Known rows, with every way that one mark hangs from another:
dede[guvuve teto[nurin[livi]]]: [  1   9   6   5 -20  19  -9  14  -1  17  11  -3 -22   6 -13  11  -3  14
   6  15   7  -5  -1 -13  13  21  -7  -5  -2 -13  -4   9  10  -3   6 -16
   5   2  -8   5  21  -4   1 -19  10   9  10   9 -14   9  -4  -9   3  15
  21 -26  12  -3  29 -12 -10 -20 -21   5  -7  -4   8   7  -4   6 -17  -8
  -5  -5  31]
guvuve[dede[teto]]: [  8  -9   0  -1  -6  -2  -5   3  -9  13  29  18   0 -10  14   4  -3  18
  -8   8   1 -22   3  15  13 -11  -4  10   1  18  35   3  11 -25   2 -16
  11  12  -5  -6  11   0   9   7  -2  13   6 -11   3  16 -19   7 -29 -12
  13 -18  -3   0   7 -18 -30 -16   9   5   3  -5   4  -5  -6   5   6   1
  -2   0  -7]
livi[nurin[kitu]]: [-11   2   8  10 -16  13  -9  13  -2  -1  13  13  24   9   6 -12 -22  -9
   1 -12   7  -1   3 -14 -26  -8 -19   0  -6   0   5   5  15  -7  -3  -7
   9 -14   3 -10  11 -25   1 -16  -3   5   1  -9 -17   8  -8   5  -9  -9
  -5 -24 -32   1 -20  -4  -2  -3 -11  -6  -9 -14   3  -7  -3  -3  -3   7
 -13   1   5]
nurin[kitu[dede]]: [ 12 -24   2  -2  12  -2   0   9   5   3   7  -3  29   5   8 -25   4  -3
  -6  -3 -13  11  -9  -5 -15 -23  -2   1   4  20  10  21   7  -8  -5  10
  13  -2 -15 -16   3 -19   2   6   4   7   0 -17   1  11  -4  12  -1 -12
   2 -38 -14   3 -17   3 -20 -21  -6  20  -5  -8  -4  -5  -4   1  19  10
 -16  10 -13]
dede[guvuve]: [  4 -11  18  13  -1   1  -1  13   2   8  22  -8  -9   3   8 -14 -34   2
   9   2   9 -11 -24  -8  -7  -3   0 -11  -1  14   6  14  23  -1   1 -15
  16  10 -23  -8  19 -25   6 -13   4   4   2 -14 -27  13  -7   1  -7  17
  25 -35  -3  -1  13 -10 -26  -7 -25  21 -11 -16   7 -19  -1 -15   5   0
 -24 -12  20]
teto[nurin[nepibu]]: [ -7  -3  12  37 -10  12 -15   0  -1   2  16   4  -3  -2  -8   6  -1  13
  -7  -2   6   3   2  -8 -18   5  11  -5  -6   9  -6  15  19 -10   4 -13
  -4   8   7   8   7  -1   2 -14 -12  18  20  10 -22   2  -8   6 -21  -4
  -9 -16  -8  25  -8  -3  -3  19 -22   5 -23   6  13  10   2  -4  -1 -10
 -14  -9   3]
dede[guvuve teto[nurin[nepibu]]]: [ 13   3  15  26 -17  12 -12  10  -6  17  20  -5 -25   0  -8  11  -3  10
  -1   8  11  -9   2 -10   9  18   5   1   3 -11  -7  10  10  -8   0 -22
   1  15   9  14   9  -1   5 -10   2  11  13  -2 -18   6   2  -7 -13  23
  17 -19  10   6  13  -5  -3 -12 -20   5 -11   0  12  11  -1   2 -19 -15
  -3 -19  32]
kitu[dede[teto[nurin[livi nepibu]]]]: [ 10 -12   2  10   1   2 -12  10   6   7   7  10   6  10 -11   9  30  19
  -6  12  -9   2  14  -4   6 -11  -1   8  -6   6  11  14  17 -14  -2   4
   4  11 -10   2   7   3  -5   3  -5  14  17   1  14  10 -10  -2   6 -11
   4 -17  11   3   2   2  -5  -2  -8  19  -2  27   5  13  -3  15   8  -3
  -5   8  -1]
kitu[dede[teto]]: [ 17 -15   6   6   3  -8 -10  10   4  14  15   0  16   5   1  -7  10  16
   0  12  -6 -16   5   1   9 -21 -12   8   0  12  31   7  19 -18  -6   1
  14   7  -8  -6   2  -8  -2  10  -5  16  19 -21  18  12 -15   6  -8  -6
  15 -21  14   0   8  -2 -25 -18  -4  17   2  14   3  -3  -5   7  24   0
 -18   7  -2]
nepibu[dede[guvuve teto] nurin[kitu livi]]: [ 19  -9 -11 -16 -14  20 -18  -7 -25  31 -11  -2  -8  -3 -12   6  18   1
 -12   9   3   5   9 -15   7  17  -8  -6   5  -8  -4  -4 -17   7 -17  -5
  -5   6 -22   8  21  -3  10 -15  14  -4   4   8  -7  -3   9   8  16   9
  12  -1  14 -20 -12  18  10 -27   5  11   4  -5   8   1 -13  10  -2  10
 -28 -17   2]
guvuve[dede[teto[nurin]]]: [  3  -5  -6   7 -14   2  -8   0  -2   8  23  14   0  -8   1  11  -3  21
   0  12   1 -15   6   9   0   4   5  10  -4   4  25   1  16 -27   2 -17
   3  15   5   3   6   5   2   9  -6  22  17  -7  -3  17 -18   8 -30 -14
   2  -5   0   4   4 -21 -20  -7   2   0  -8  -4  12  10  -7   7   2   1
   6  -1  -8]
teto[nurin[kitu[dede[guvuve]] livi nepibu]]: [ 14 -16  -2   8   8  14  -3   8   8   0  -3  13  -1  19 -11   7  28   3
 -14   0  -8  31  -1 -20  -5  -2  15  -4  -1   5 -18  27   9   1   2  12
  -4  13 -16  -1  15 -10   5 -15   6   2  -4  11 -14   9   8  -1  24  -8
  -3 -34  -7   3 -18   6  16   6 -17  26  -8   7   4  16  -1   6  -9   4
  -1   8   0]
livi[dede[teto[nurin[nepibu]]]]: [ 11   3   6   5 -13  -9 -23  13  -1  27  17   4  13  -5  -9  15  13  15
   2   2   6 -14  25  -9  13   4   9  13  -9 -16   0   8  22  -5  -4  -6
   5   6   8   0   0   7   0   6  -6   0  35  -2  -4  -8  -9  11 -29  -6
   6  -2   9  10  12  -6  -4  -1  -1   1  -1   3   7  14  -4   6  19   1
  -3   3  -4]
nurin[kitu livi nepibu[dede[guvuve teto]]]: [ 32 -16  -2 -14   7  13  -7   4 -29  24   9  19 -15  -2   8   7  42  -4
 -27  -9   2  18   7 -15  24  -6   4   0  26  15 -18   8 -17   8   2   3
  -2   7 -20   1  21  -6  17 -15   9 -18 -26  17   6   1  27   6  32   2
   8 -39  -6  -6  -6  24  14 -13  16  25  14  12  -2   4 -10  11 -13  -2
  -7  -5  11]
nepibu[dede[guvuve]]: [ 21 -22   8   1  -5  -7 -13   0  -5  24  19  -4  -1  -6  12  -8 -16  10
   0   7   7 -16 -18 -11  -5  -2   6 -12   6  17  16   3  15  -1  -6 -13
  10  28 -25   1  18 -12   1  -6  -8   5  10 -11 -18  11  -3  14   8   2
  16 -15   5  -3   4   0 -23 -11 -11  20   0  -3  19 -17  -4  -7  19   6
 -30 -14   8]
guvuve[dede[teto[nurin[kitu livi nepibu]]]]: [  7  -4 -11   1  -3   9  -3  -2 -11   9  17  28  -4  -3   3  16  22  12
 -21   4  -4   5  15   5  12   1   9  13   8  10   8   8   0 -20   7  -8
   0  14   2   3  11   7   9   2   2   9  -3  10   0  16  -3   5 -15 -14
  -3 -17  -3   4  -8  -6  -3  -5   9   3   1  -2   3  20 -13  12 -10  -1
  12   4  -9]

Rows:
[  7 -12 -12  -6   5  18  -8   0  -8   8 -17   0   4  11 -15  -5  12  -1
 -14   6  -6  12   5 -11  -5  -4 -10  -4  -9   1  -6  10  -3   4  -9   7
   1  -6 -21  -5  16 -12  11 -12  17  -1   0  -1  -2   0  -2  -1   9   4
  16 -21   1 -17 -12  14   8 -20 -11  21  -4  -6   0  -1  -6   8   4   8
 -18  -5  -6]  nepibu[nurin[kitu[dede[guvuve teto]] livi]]
[ 19 -19  -1   8 -14   2 -23 -10 -12  22  -2 -12  -6  -7  -7   1 -18  13
  -1  10  10 -16  -9 -13 -18  11   4 -12  -7   5  14  -2   9   6 -21 -12
  -2  26 -23  10  16  -7   3 -12  -3  10  19  -7 -27   2  -9  12  -6   8
  16   8  12  -9 -12  16  -4  -5 -17  15  -8 -10  25 -14  -1  -8  22  12
 -42 -28  -8]  nepibu[dede[guvuve] nurin]
[ -7   1   3   1  -8   7 -11  14   8   8   5  12   1  12 -13  12   4  18
   4   8   5   4   0 -15  -8   9  10  -7 -14  -5 -10  21  29   2   5  -1
   3  11 -22  -1  16  -9  -4 -16   0   5  24  13 -22   2  -8   5  -1  -9
   6 -17   0  -2  14 -17  -2   7 -21  11 -11  -6   8   9  -6  -4  14   6
   1  14   2]  teto[nurin[livi[dede[guvuve]]]]
[ 35 -21   5  10  17   1  -1   8  -5  17  14   3   1   2   7 -11  25  -7
 -14  -9  -7  13   0  -9  11 -19  12  10  17   9  -5  20  -5  -2  -9   5
   6   9  -3  -3   4 -11  14   8  11  -8 -14 -20   2  12  16  -2   5  11
  13 -39  -7  -1 -19  15   2 -18  -3  27   5   8  -1   2   0  10  -5   1
  -6  -5   7]  nurin[kitu[dede[guvuve teto]] nepibu]
[ 11 -22   2   3   7   5 -14  -1 -24  20  16  25  -7   4   6   7  35  14
 -24  -3   7   8   1  -8   6 -19   3  -5  11  29   5   6   8   0  11   5
   1  20 -31   2  22  -5  14 -20 -10  -9  -7  20   6   0   6   9  23 -17
   4 -31  -6   8  -3  11   2  14   4  36   4  26   3  -2  -8   4  15   0
 -19  -3  -1]  nurin[livi nepibu[dede]]
[  5 -14   1   9  -3   9  -4   5  18  -5   2  -6  14  10  -8  -8  -7   5
   6   6  -8  15  -7 -14 -23   3   9  -4  -2  -1  -6  28  13 -11  -6  -1
   6   7  -7  -4   7 -11  -6  -1   5  18  17  -9 -21  14  -7   4  -1  -7
  -1 -23  -1   3 -13  -5 -11  -6 -25   7 -18 -10  11   7  -1   0   1   6
  -8   8   2]  teto[nurin[kitu[dede[guvuve]]]]
[ 10   4   4  -5 -14 -10 -15  17  10  26  16  -3   4   2 -12   9  -4  14
  12   7   9 -18  13 -15  15  13  12   5  -9 -21   0  13  27  -4  -9 -14
  12  12   1   0   8  -3  -1   4   4  -2  34 -11 -16   0  -9   7 -20   6
  18  -6  13  -7  21 -14 -11 -17 -14  -2  -1  -9  12   6  -4   1  15   7
  -1   4   6]  livi[dede[guvuve teto[nurin]]]
[ 17   1   7   3 -10  -7 -16  16   4  25  19   1  -1  -3 -11  15   8  12
   7   2  12 -14  15 -14  16   9  20  10  -3 -16  -7  11  28   1  -5 -14
   6  15   9   2   7   1   2   5   2  -5  28  -6 -15  -2  -3   4 -15   7
  19  -5  11  -3  14  -5  -1  -6 -10   6   1  -4  10  10  -2   4  11   2
   4  -7  12]  livi[dede[guvuve teto[nurin[nepibu]]]]
[ -4  -3 -12 -19  -3  17 -13   5 -17  17 -14   8  12   2 -14   2  12   1
 -12  -3   2   6  22 -14   0   0 -11  -1 -13 -10 -13   8  -3   9  -7   5
   3 -16 -11  -3  14  -7  12 -12  13  -8  12   7  -4 -12  -4  13 -13  -5
   7 -13  -3  -7  -7   7   9 -18   2   6  -3 -13  -4   0  -9   7  15  12
 -19   1 -16]  nepibu[nurin[kitu livi[dede[teto]]]]
[ 17  -4   4  -5   9  -1 -10  18 -13  26  19  25  -8   9  -2  16  31   9
 -17  -7   7   2  16  -8  31 -13   5   6   7   6 -12  10  17  12   6   3
   5  10 -19  -3  19  -5  18 -14   5 -25  -4   9   0 -10  11   4  13   3
  24 -33  -1  -6  12   4  10   1   0  29  14  15  -4   5  -9   6  11   0
   2  -1   9]  nurin[livi[dede[guvuve teto]] nepibu]
[ 13   2  11  20 -16  17  -9  10  -6  16  14  -8 -19  -2  -6   4   2  -3
  -1   3   7   2   2 -16   7  17   4   3   9 -18 -16  15  -2  -6  -4 -20
   0   5  18   9   7  -5   9  -8  11   7   5  -1 -20  10   8  -6 -12  24
  11 -27   4   3   2   1   3 -18 -13  -2  -9  -6   8  13  -1   6 -26 -12
  -1 -17  32]  dede[guvuve teto[nurin[kitu nepibu]]]
[  4 -15   2   0  16  24   2   9 -21   7  12  22  -1   4  10  -8  30  -7
 -28 -18   2  27   1 -10   4 -21  -5  -5  11  23 -22  19  -7   4   9  11
   2  -7 -20  -7  19 -20  22 -27   6 -15 -25  19  -3  -4  15   8  13  -7
   1 -58 -25  10 -15  15   8   1   4  27   1   4 -12   3  -6   6  -7  -3
  -9   5   2]  nurin[kitu livi nepibu]
[ 19 -21   6   4   7   2  -9   2 -19  18  15  18 -20   7   7   7  28  10
 -20  -2   8   7  -5 -10  12 -13  10  -7  13  25   0   7   8   9   7   3
   0  25 -38   4  26  -8  15 -21  -7 -14 -13  17  -6   5  11   5  34  -3
  13 -34  -2   0   4  13   6  12  -3  41   7  18   8  -6  -3   0   4   1
 -18 -12   5]  nurin[livi nepibu[dede[guvuve]]]
[ 14   2   2 -12 -11  -4 -13  19   6  25   6   0  12  -2 -11   8   1   6
  11   1   6  -9  13 -14  13  16  16   7  -3 -23  -9  14  18   0 -11  -7
   6   3   4  -3   4  -4  -1   5  10  -5  26 -11 -16  -3  -2   9 -17   7
  14  -5   7 -10  12 -10  -5 -24  -8  -5  -1 -14   8   9  -7   5  10   7
   3   5   8]  livi[dede[guvuve teto[nurin[kitu]]]]
[  5  -7  -3  -1   2  13  -7  10   1   7   2  18   0  11  -8  11  25   1
 -11  -7   1  27  11 -21  -1   6  21  -2   0  -5 -32  25  11   6   3   7
  -2   7 -11   0  13  -6   9 -14   6  -8   7  19 -21  -4  10   5   8  -6
  -2 -28 -14   2 -11   2  20   7 -10  15  -8  -3   4  17  -9   2  -1   6
   7  10  -2]  teto[nurin[kitu livi[dede[guvuve]] nepibu]]
[  7 -18 -15 -13  -6  19 -19 -12 -22  20 -11   6  10  -4  -7   1  17   4
 -16   4   0  11   2 -15 -14   4 -11 -10  -2   9  -5  -1 -10   8 -11   4
  -5   5 -28   3  20  -5   6 -18   1   1   3  15  -6  -7  -2  19   7 -12
  -2  -5  -1  -5 -23  21   9  -9  -1  10  -5  -1   8  -2  -6   5  16  17
 -36  -5 -25]  nepibu[dede nurin[kitu livi]]
[  4 -21  -5  10   2   9 -11  -3  -2   1 -10 -11  23   7  -9 -16  -5  -1
  -8   1  -8   5   0  -8 -28  -7  -5  -3 -11   5   1  13   5  -2 -16   3
   1   0 -11  -6   6 -15   5  -2   6  12  13 -14 -10   0 -10   9 -18   0
   4 -15  -5   0 -26  14  -2 -11 -14  14 -14 -12   5  -8   0   2  18  13
 -32  -9 -24]  nepibu[nurin[kitu[dede]]]
[ -1   1   3 -14 -11  -6 -16  19   7  13   8  18  43  10   3  -4 -11  -3
   8 -18   7  -7  18 -19 -10 -11  -1  12 -12 -12   2  10  27   3  -9   0
   9 -12   3 -18   1 -19  -1  -2  -3 -14  13 -14 -18  -2  -7  15 -10 -18
  -5 -10 -28  -8 -16  -4   5  -4   2 -11   2 -15   5  -2  -4  -1  22  25
   0  17 -13]  livi[dede nurin[kitu]]
[  4  10  14  18 -21  10 -11  12   4  15  15 -13 -16  -1  -9   6 -16  11
  11  15   9 -14  -1 -10   4  20  -6  -3  -4 -12   1  10  15  -9  -1 -23
   8   7   4   8  12  -5  -1  -9   5  19  19  -5 -19  11  -8  -4 -12  21
  19 -18  12   0  20 -12 -18 -17 -21  -2 -13  -9  13   5  -7   1 -15 -11
  -7 -15  34]  dede[guvuve teto[nurin]]
[  8  12  11  -4 -25 -11 -20  25  10  25  15   8  18  12  -5  12 -15   8
  17  -4  18 -28  21 -16  11   3  -5  16 -10 -23  13  -2  37   5 -10 -12
  12   1   8  -7   7 -11  -2   1   0 -14  22 -19 -17   1  -9   0  -8   6
  17   1  -4 -17  14 -10   4 -11  -8 -10   9  -4  10  -3  -5   2  14  14
   2   0  10]  livi[dede[guvuve teto] nurin]
[ 20  -6   6  14  -6   2 -10  10   2   8  13  15  15  14   2  -3   8  -8
  -6 -12   1   2  13 -14  -2 -16  -5  14   4  -2   4   7  12  -3  -9  -3
   6   1  10  -5   2 -16   6   0   3  -5  -8 -16  -7  14   6  -6   7   4
   1 -20 -17  -8 -29  12  17  -4  -8  13   2   8   5   3   3   8 -11   6
  -1  -9   8]  livi[nurin[kitu[dede[guvuve teto]] nepibu]]
[  4  -4  -5  -4   4  11 -10   9  -4   7   3  15  11   7  -8  12  32   5
 -15  -9  -3  26  16 -19  -5   2  17  -1  -3  -5 -27  22  12   3   3   6
  -4   3  -5  -2  10  -2   5 -13   1  -6   7  20 -16  -8   4   8   3 -18
 -12 -26 -13  10 -12   3  15  11  -3   7  -8   3   0  18  -8   6   3   4
   6  15 -11]  teto[nurin[kitu livi[dede] nepibu]]
[ -1 -11  -5 -33  12   7   0  19  -8  14   1  20  26   7   4  -8  20  -3
 -10  -9  -2  17   8 -12   4 -16  -3   0   1   9 -11  22   6   7   6  18
  10 -10 -31 -20  15 -19  10 -12   9 -19  -3  11  -1  -6   1  15   6 -17
   5 -42 -18  -5   2  -4  -6 -11   6  16   6 -11 -13  -3 -10   1  20  17
  -2  26  -9]  nurin[kitu livi[dede]]
[ 16  -2   7   3  -4  -8 -13  19   5  15  15  18  24  15   1   4  -1  -7
  -4 -24   9  -2  14 -23  -2  -9  21  13   2 -12 -10  11  25  14 -11   1
   6   2   9 -11   6 -22   9  -3   3 -29  -1 -13 -27   0  10   1  -1   3
   3 -17 -26 -13 -23   7  25   4  -8   9   7  -9  10  -3   1  -2   8  22
   6   0  -1]  livi[dede[guvuve] nurin[kitu nepibu]]
[ 21 -12   4   8   4   1  -9  12  12  10  11   5  -7  15 -15  10  21  20
  -4  13  -3   2   1  -8  13  -4   4   6   1   2   8  19  17  -8  -3   0
   6  19 -17   2  12  -2  -1  -1   4   8  12  -4  -1  18   0  -8  13   4
  17 -23  15  -7   4  -2   1  -7 -20  29   2  19   9  12  -4  11   1  -2
   1  -1  15]  kitu[dede[guvuve teto[nurin[livi nepibu]]]]
[ 22 -18  -5 -10  22  10  -1   8 -10   9   4  23   5   9   0  -4  52  -2
 -25  -9  -8  24  15  -6  16 -27  -1   9  15  17  -7  17  -7  -1   1  18
   3  -2 -19  -7  13  -8  16  -4   9 -12 -22  10  20   3  14   4  24 -10
   4 -46  -9   2 -14  16  11 -10  10  33  11  19 -14  10  -7  20  -2   1
  -2   9  -2]  nurin[kitu[dede[teto]] livi nepibu]
[  9   5   5   5 -10  22  -6  11 -12  15   8   4 -25   2 -10  11  13   2
  -7   2   4  11   3 -15  13  16   2  -1   8 -12 -23  13  -4  -2   2 -12
  -1   0   1   8  15  -7  11 -18  14   0  -2  13 -17   5  12  -8   5  18
  12 -33   1  -1   3   2   9 -16 -11   7  -5  -4   3  15  -7   8 -28 -11
   2  -9  30]  dede[guvuve teto[nurin[kitu livi nepibu]]]
